Every row comes from one small tree of marks. Brackets hold a mark, then the marks that hang from it, in the order of their numbers. Every link used is in the known rows. Which tree was each row made from?
Known rows
{z_72 {z_929 z_325}}: [-1.31  3.35 -0.80  0.91  0.66 -1.75  0.29  1.19  1.50  2.93  1.36 -0.70
  1.74  1.34 -1.19  2.74]
{z_256 {z_325 z_929}}: [-2.26 -1.50  0.90 -1.19  2.78 -0.13 -2.22  0.24  1.12  1.85  0.28 -1.03
  0.91  0.37 -0.15  1.72]
{z_464 z_256 {z_622 {z_325 z_929}}}: [ 2.03  2.02 -0.08  0.47  3.40 -6.15  0.62  1.57 -2.96  2.33  0.73  0.85
  0.32  2.38 -0.26 -0.18]
{z_622 {z_464 {z_256 z_325}}}: [-0.70 -0.83 -2.29 -0.14 -0.62 -1.90 -0.22 -0.55 -1.72  1.32  0.00 -0.32
  0.21 -0.26 -1.72  2.01]
{z_833 {z_256 z_325 {z_622 z_929}}}: [-1.34 -0.69 -0.48 -1.82  1.80 -0.65 -2.94  1.78  2.16  1.53  1.78 -2.49
  2.84 -2.55 -1.95  4.12]
{z_464 {z_256 z_622}}: [ 0.87 -1.13 -0.91  0.07  1.07 -1.35 -1.14  1.72 -0.20  0.89 -0.82 -1.62
 -0.31  0.68  0.15  1.84]
{z_622 {z_256 z_833} z_325 z_464 z_929}: [-1.86  5.36 -5.92 -3.25  6.57 -4.05  2.88  2.96 -1.61  2.68  3.01  2.67
  2.28  0.17 -6.46  1.02]
{z_622 z_256 z_325 z_464}: [-0.45  3.76 -4.48 -1.13  3.06 -2.33  3.27  1.12 -1.19  2.38  1.00  2.28
  1.27  0.37 -4.12  0.93]
{z_622 {z_256 z_833} z_464 {z_929 z_325}}: [-3.23  5.07 -5.68 -3.12  5.74 -5.34  2.48  3.00 -1.12  3.00  2.23  1.59
  2.41  0.16 -6.05  1.77]
{z_833 z_256}: [-1.09  0.11  0.30  1.30 -0.20  0.11 -1.33  0.65 -0.89 -1.11  0.42 -0.68
  1.73 -1.22 -1.82  2.24]
{z_256 z_622 z_833}: [-1.04 -1.60 -0.42 -3.75  2.34  1.33 -1.75  1.59  2.83  2.56  1.04 -3.18
  1.95 -0.81 -0.51  0.97]
{z_833 {z_256 {z_622 z_325}}}: [-0.03  0.31 -0.04 -0.55  0.69  0.74 -1.58  1.54  1.54  1.25  1.15 -1.14
  2.52 -1.48 -1.98  3.08]
{z_256 {z_622 z_464 {z_929 z_325}} z_833}: [-1.89  1.08 -2.65 -5.13  2.99 -1.29 -0.67  2.06  2.67  4.69  2.59 -1.21
  2.97 -0.97 -3.47  2.12]
{z_833 {z_256 {z_325 z_929}}}: [-2.62 -0.89  0.96  0.42  1.76 -0.04 -2.84  0.87 -0.08  0.20  0.58 -1.38
  2.38 -0.92 -1.92  3.38]
{z_325 z_929}: [-2.32  0.39  1.63  0.27  2.52 -0.45 -0.38  0.49 -1.04  0.34 -0.27  1.56
  1.08  2.39 -1.59  0.33]
{z_464 {z_256 z_833} {z_622 z_325}}: [ 2.20  1.30 -1.15 -0.75  3.63 -5.29 -0.01  1.96 -2.47  2.44  1.21 -1.03
  0.29  1.06  0.08 -0.54]
{z_622 z_325}: [ 1.45  1.62 -0.67 -0.48  1.21  0.75  0.35  0.66  0.84  1.79  0.88  1.22
 -0.05  0.27 -0.47  0.00]

Which tree is each row?
[ 0.37  0.18 -2.05 -1.76  4.07 -1.50 -1.56  3.27 -0.04  2.04  0.79 -1.43
  0.52  0.60 -1.45  1.78] -> {z_464 {z_256 {z_622 z_325 z_929} z_833}}
[-1.53  3.14 -3.91 -1.62  2.44 -4.42  0.44  1.88 -1.75  2.83  1.74  1.63
  1.10  0.44 -4.50  2.20] -> {z_622 {z_464 {z_256 z_833}} {z_929 z_325}}
[-0.89  1.20 -0.56 -0.99  1.36 -0.99 -1.56  2.21  1.53  1.40  1.55 -0.87
  2.83 -1.53 -2.69  3.51] -> {z_833 {z_256 {z_622 {z_929 z_325}}}}
[ 0.57 -0.83 -1.48 -1.18  3.05 -0.36 -1.74  2.67  0.16  2.05  0.02 -2.17
  0.28  0.65 -0.54  1.72] -> {z_464 {z_256 {z_622 z_325} z_833}}
[-1.27 -0.14 -1.25 -4.53  3.90 -0.26 -1.45  2.53  2.50  2.52  2.15 -2.17
  2.31 -0.87 -1.88  1.15] -> {z_256 {z_622 z_929} z_833}
[ 0.71 -0.12 -1.47 -0.41  2.10 -2.49 -0.95  2.30 -0.43  0.93 -0.01 -0.83
 -0.03  0.65 -0.77  1.94] -> {z_464 {z_256 {z_622 z_929}}}
[-1.15 -0.25 -0.52 -0.60 -0.73 -0.03 -1.15  0.56  0.53  0.85  0.98 -1.22
  2.98 -1.85 -2.82  3.30] -> {z_833 {z_256 {z_622 z_464}}}
[-3.67 -2.22  0.57 -2.75  4.76  0.76 -3.38  1.16  1.17  2.23  0.88 -2.67
  1.73  0.18 -0.81  1.50] -> {z_256 {z_325 z_929} z_833}
[-1.35  1.60 -1.88 -0.54  2.82 -1.12  0.21  0.93 -2.46  2.79  0.78  2.28
  1.31  2.23 -4.15  1.45] -> {z_622 {z_325 z_929} {z_464 {z_256 z_833}}}
[-0.94  4.94 -4.33 -2.58  8.25 -3.23  1.70  4.34 -0.53  1.72  2.48  1.60
  1.41  0.56 -4.21  0.46] -> {z_622 {z_256 z_833} z_325 z_929}
[ 1.89  2.80 -1.97 -1.47  5.07 -6.96  0.36  2.84 -2.84  2.40  2.37  0.03
  0.66  1.01 -1.26 -0.38] -> {z_464 {z_256 z_833} {z_622 z_325 z_929}}
[ 0.95  1.71 -2.84  0.05  0.14 -1.25  1.02  0.17 -1.77  2.36  0.63  1.92
  0.14  0.62 -2.65  1.38] -> {z_622 z_325 {z_464 z_256}}
[-0.12  3.41 -4.15 -1.78  3.19 -3.13  0.86  1.86 -2.20  2.53  2.57  2.67
  0.99  0.49 -4.91  1.40] -> {z_622 z_325 {z_464 {z_256 z_833}} z_929}
[-1.88 -1.90 -1.45 -5.85  4.85 -0.12 -3.36  2.43  4.38  4.21  2.57 -4.24
  2.38 -2.08 -0.85  2.58] -> {z_256 z_325 {z_622 z_929} z_833}
[ 1.98  3.10 -1.57 -0.30  3.16 -8.48  0.82  2.23 -2.48  2.34  1.43  0.48
  0.14  1.23 -0.56  0.31] -> {z_464 z_256 {z_622 {z_929 z_325}}}
[ 0.21  1.31 -2.95 -0.72  1.11 -0.75  0.46  0.59 -1.71  2.54  0.93  1.13
  0.53  0.50 -3.08  1.26] -> {z_622 z_325 {z_464 {z_256 z_833}}}
[-0.26  1.33 -0.65 -1.06  1.71 -0.36 -1.38  2.21  1.36  1.27  1.92 -0.33
  2.74 -1.55 -2.89  3.14] -> {z_833 {z_256 {z_622 z_325 z_929}}}
[ 0.73  3.74 -0.82 -1.18  5.08 -6.09  2.53  1.66 -1.43  2.65  1.52  1.31
  1.68  1.70 -1.23 -1.01] -> {z_464 {z_622 z_256 {z_325 z_929}}}
[-3.28  0.42 -4.28 -2.69  3.93 -2.35  0.78  0.98 -0.74  1.96  0.90 -1.67
  2.04 -0.93 -3.36  1.75] -> {z_622 {z_256 z_325 z_833} z_464}
[ 0.20  0.39  0.28 -2.42  2.45  0.70 -0.65  1.44  2.96  3.55  0.92  0.11
  1.67  0.79 -0.94  1.39] -> {z_256 {z_622 {z_325 z_929}}}
[ 0.36  3.00 -2.05 -2.38  4.99 -7.93  1.90  1.78 -0.89  1.99  2.37 -0.26
  1.51 -0.33 -0.97 -0.38] -> {z_464 {z_622 {z_256 z_325} z_929}}
